Each row comes from the steps of one walk. Every step used is in the known rows, and no mark comes twice. Write the walk behind each row, first mark first.
Known rows
losir, fika, zege, figorof: [-77 -145 -70 -131 69 -19 10 -66 -210 -180 -187 -253 -208 76 -17 262 35 183 167 12 -20 213 -35 -84]
zege, figorof: [-29 192 -182 -145 -113 -65 -16 -52 -82 -61 -9 -153 40 87 -15 152 203 170 142 -29 -58 -4 -61 -251]
losir, vubul: [-30 28 54 80 -80 -120 -80 37 -10 22 100 -32 -58 68 11 -270 180 128 225 -36 -101 -131 -12 -6]
fika, losir, vubul, baza, figorof, zege: [-54 44 -44 -9 70 148 -26 54 -126 16 162 -101 143 174 -140 -376 224 219 399 -536 -164 -325 128 -66]
zigi, vubul, baza, figorof, zege: [-30 327 -88 -115 11 13 -7 51 -145 231 407 -94 172 121 -110 29 273 230 374 -121 -192 -208 125 -582]
vubul, zigi: [-121 55 64 5 -13 -119 -143 -5 -93 -5 134 -32 -149 35 -6 -87 154 71 178 125 -2 44 -76 -357]
fika, losir: [-155 -12 -88 -100 -58 7 -10 -31 -61 -24 -29 20 113 95 14 -132 74 72 -18 -257 -6 -27 -199 -8]
baza, vubul, zigi: [-121 57 167 64 39 -119 -106 1 8 32 163 -60 -96 -4 10 -287 128 81 18 111 -50 84 -155 -603]
zigi, vubul, losir: [-81 180 106 -30 -103 -98 33 4 -71 238 130 42 95 6 66 -81 -59 76 172 210 -139 82 -107 -214]
figorof, baza, vubul, losir, fika: [-174 -67 210 -7 77 41 -25 14 37 77 108 -125 63 72 43 -193 -108 243 -272 61 -143 197 -126 -460]
zege, figorof, baza, vubul: [-66 247 -100 -215 -42 -27 -93 -66 107 7 73 -173 162 129 -4 158 180 300 -154 -114 -81 -66 -86 -578]
losir, fika: [-126 -111 30 34 14 -82 -14 14 -118 -19 106 -122 -70 79 -5 -49 81 137 -9 54 -55 137 -108 -169]
vubul, baza, figorof, zege: [-48 203 -117 -123 52 156 -30 57 -167 34 247 -154 133 126 -129 -21 356 247 314 -300 -150 -154 74 -413]
zigi, fika, losir, vubul, baza, figorof, zege: [-76 -54 -37 -62 127 116 76 -20 -235 52 132 -66 105 192 -129 -188 276 214 226 -706 -143 -232 109 -268]
fika, zigi: [-140 142 -11 -23 -187 -54 -38 1 -31 5 132 -77 89 91 1 70 310 100 177 146 -73 152 -149 -109]
vubul, losir, fika: [-141 -140 144 50 12 24 36 31 -137 18 32 -102 -69 10 23 -184 -83 122 20 105 -110 261 -110 -136]
zigi, vubul, losir, fika, zege: [-136 -147 192 -20 87 -54 80 -19 -206 117 -38 -59 -159 -8 63 18 -219 85 183 269 -114 277 -74 -85]
figorof, baza: [-116 138 -104 -180 -44 -46 -151 -9 12 41 125 -39 85 167 16 175 189 232 -48 -64 -43 -92 -63 -259]
baza, figorof, zege: [-27 37 -118 -142 4 106 58 -9 -151 -47 107 -182 135 103 -54 71 307 241 506 -254 -125 -113 -48 -440]
zigi, fika, zege: [-102 -162 -37 -186 100 -26 50 -90 -260 -40 -179 -30 -191 69 61 354 168 89 45 -254 -10 172 -119 -150]
zigi, fika, losir, vubul: [-123 -174 13 2 22 -89 56 -73 -130 19 -32 53 13 127 14 -184 109 85 -9 -436 -46 -96 -88 -29]
fika, zege, figorof, baza: [-78 116 -191 -341 15 17 -120 -103 -81 -119 -192 -177 -49 156 4 469 122 277 143 -111 0 -31 -10 -161]
baza, figorof: [-29 47 -117 -137 -17 19 53 39 -62 -22 55 -89 180 69 -56 81 265 197 276 -138 -98 -32 -146 -273]

Which walk is each row?
[-116 -98 22 -218 95 114 -18 -81 -160 -113 -226 -236 -144 113 8 265 -132 265 54 77 -48 232 -3 -136] -> vubul, losir, fika, zege, figorof, baza
[-103 2 -80 -326 140 -1 20 -166 -81 -47 -179 -168 -22 139 36 481 150 282 -186 -344 -36 106 -84 -617] -> zigi, fika, zege, figorof, baza, vubul
[-83 -136 179 118 57 -228 -69 -50 -157 44 121 -7 -269 57 7 -157 186 79 160 -38 -31 -23 26 -372] -> losir, vubul, zigi, fika
[-174 80 90 88 -122 -224 13 -1 -72 178 352 -96 25 84 -1 82 142 105 126 415 -101 227 -93 -274] -> losir, fika, zigi, vubul
[-63 261 -204 -254 -89 -24 -131 -70 -7 -36 26 -164 112 180 -20 336 205 286 17 -74 -45 -100 -14 -334] -> zege, figorof, baza
[11 117 -18 28 19 19 -53 130 -26 62 215 -66 84 122 -133 -275 302 211 256 -200 -169 -209 95 -86] -> losir, vubul, baza, figorof
[-144 132 132 -50 70 -111 -210 -20 87 75 194 -61 -27 95 9 -122 129 205 -88 88 -9 -30 -92 -710] -> figorof, baza, vubul, zigi
[-137 260 12 -18 -222 -211 -16 -11 -12 204 291 -10 124 79 19 156 235 75 227 316 -98 100 -99 -242] -> fika, zigi, vubul
[-175 78 146 -45 -69 46 6 -50 52 4 61 -266 140 109 -16 19 46 282 -134 240 -142 330 -106 -488] -> zege, figorof, baza, vubul, losir, fika, zigi
[-175 -136 150 -179 236 -72 -95 -109 -96 24 -33 -48 -224 93 50 243 114 184 -151 -152 22 146 -117 -712] -> figorof, baza, vubul, zigi, fika, zege
[-188 -76 188 101 -111 21 56 28 -128 13 81 -127 -24 41 13 -132 25 103 98 283 -115 413 -151 -53] -> vubul, losir, fika, zigi
[-136 198 29 41 -14 -92 34 96 -91 234 440 -130 157 121 -145 74 263 194 144 256 -170 154 4 -342] -> losir, fika, zigi, vubul, baza, figorof
[-59 -79 -147 -277 49 -29 75 -151 -273 -120 -253 -149 -142 78 19 490 179 157 96 -254 -17 172 -68 -244] -> zigi, fika, zege, figorof
[-100 399 -59 -69 -80 8 10 42 -132 230 473 -128 238 139 -126 104 410 222 450 57 -194 -63 101 -498] -> fika, zigi, vubul, baza, figorof, zege
[-93 -83 -24 -195 103 -95 -18 -162 -302 -118 -229 -151 -321 54 -1 416 133 121 191 -104 49 210 -31 -452] -> vubul, zigi, fika, zege, figorof
[-70 237 23 -183 -50 69 -24 -60 85 36 -24 -156 191 75 17 -34 15 282 -129 -58 -144 64 -91 -522] -> zege, figorof, baza, vubul, losir
[-32 206 -122 -121 19 80 -17 107 -77 74 181 -65 154 105 -119 -35 308 203 112 -180 -131 -73 -21 -252] -> vubul, baza, figorof
[-136 199 32 30 -10 -25 41 59 -182 215 501 -214 124 144 -155 86 300 235 354 155 -195 70 108 -521] -> losir, fika, zigi, vubul, baza, figorof, zege
[-132 -38 55 -31 49 -162 -43 -76 -214 42 113 -23 -192 54 17 100 197 66 30 -55 15 137 -91 -550] -> vubul, zigi, fika
[-96 50 172 5 -32 42 48 22 28 72 15 -29 99 -31 72 -342 4 106 -45 -50 -160 170 -198 -356] -> baza, vubul, losir
[-82 -86 50 -168 161 -126 -140 -156 -168 -82 -146 -145 -336 159 -12 309 119 240 241 -91 25 -41 138 -420] -> losir, vubul, zigi, fika, zege, figorof, baza
[-204 -119 26 -52 71 -98 -11 -109 -209 19 -24 46 -85 79 5 2 80 34 -55 -249 52 92 -178 -368] -> vubul, zigi, fika, losir
[-142 232 125 13 -225 -101 54 1 -33 224 191 9 155 10 53 -26 73 64 234 390 -153 217 -123 -187] -> fika, zigi, vubul, losir
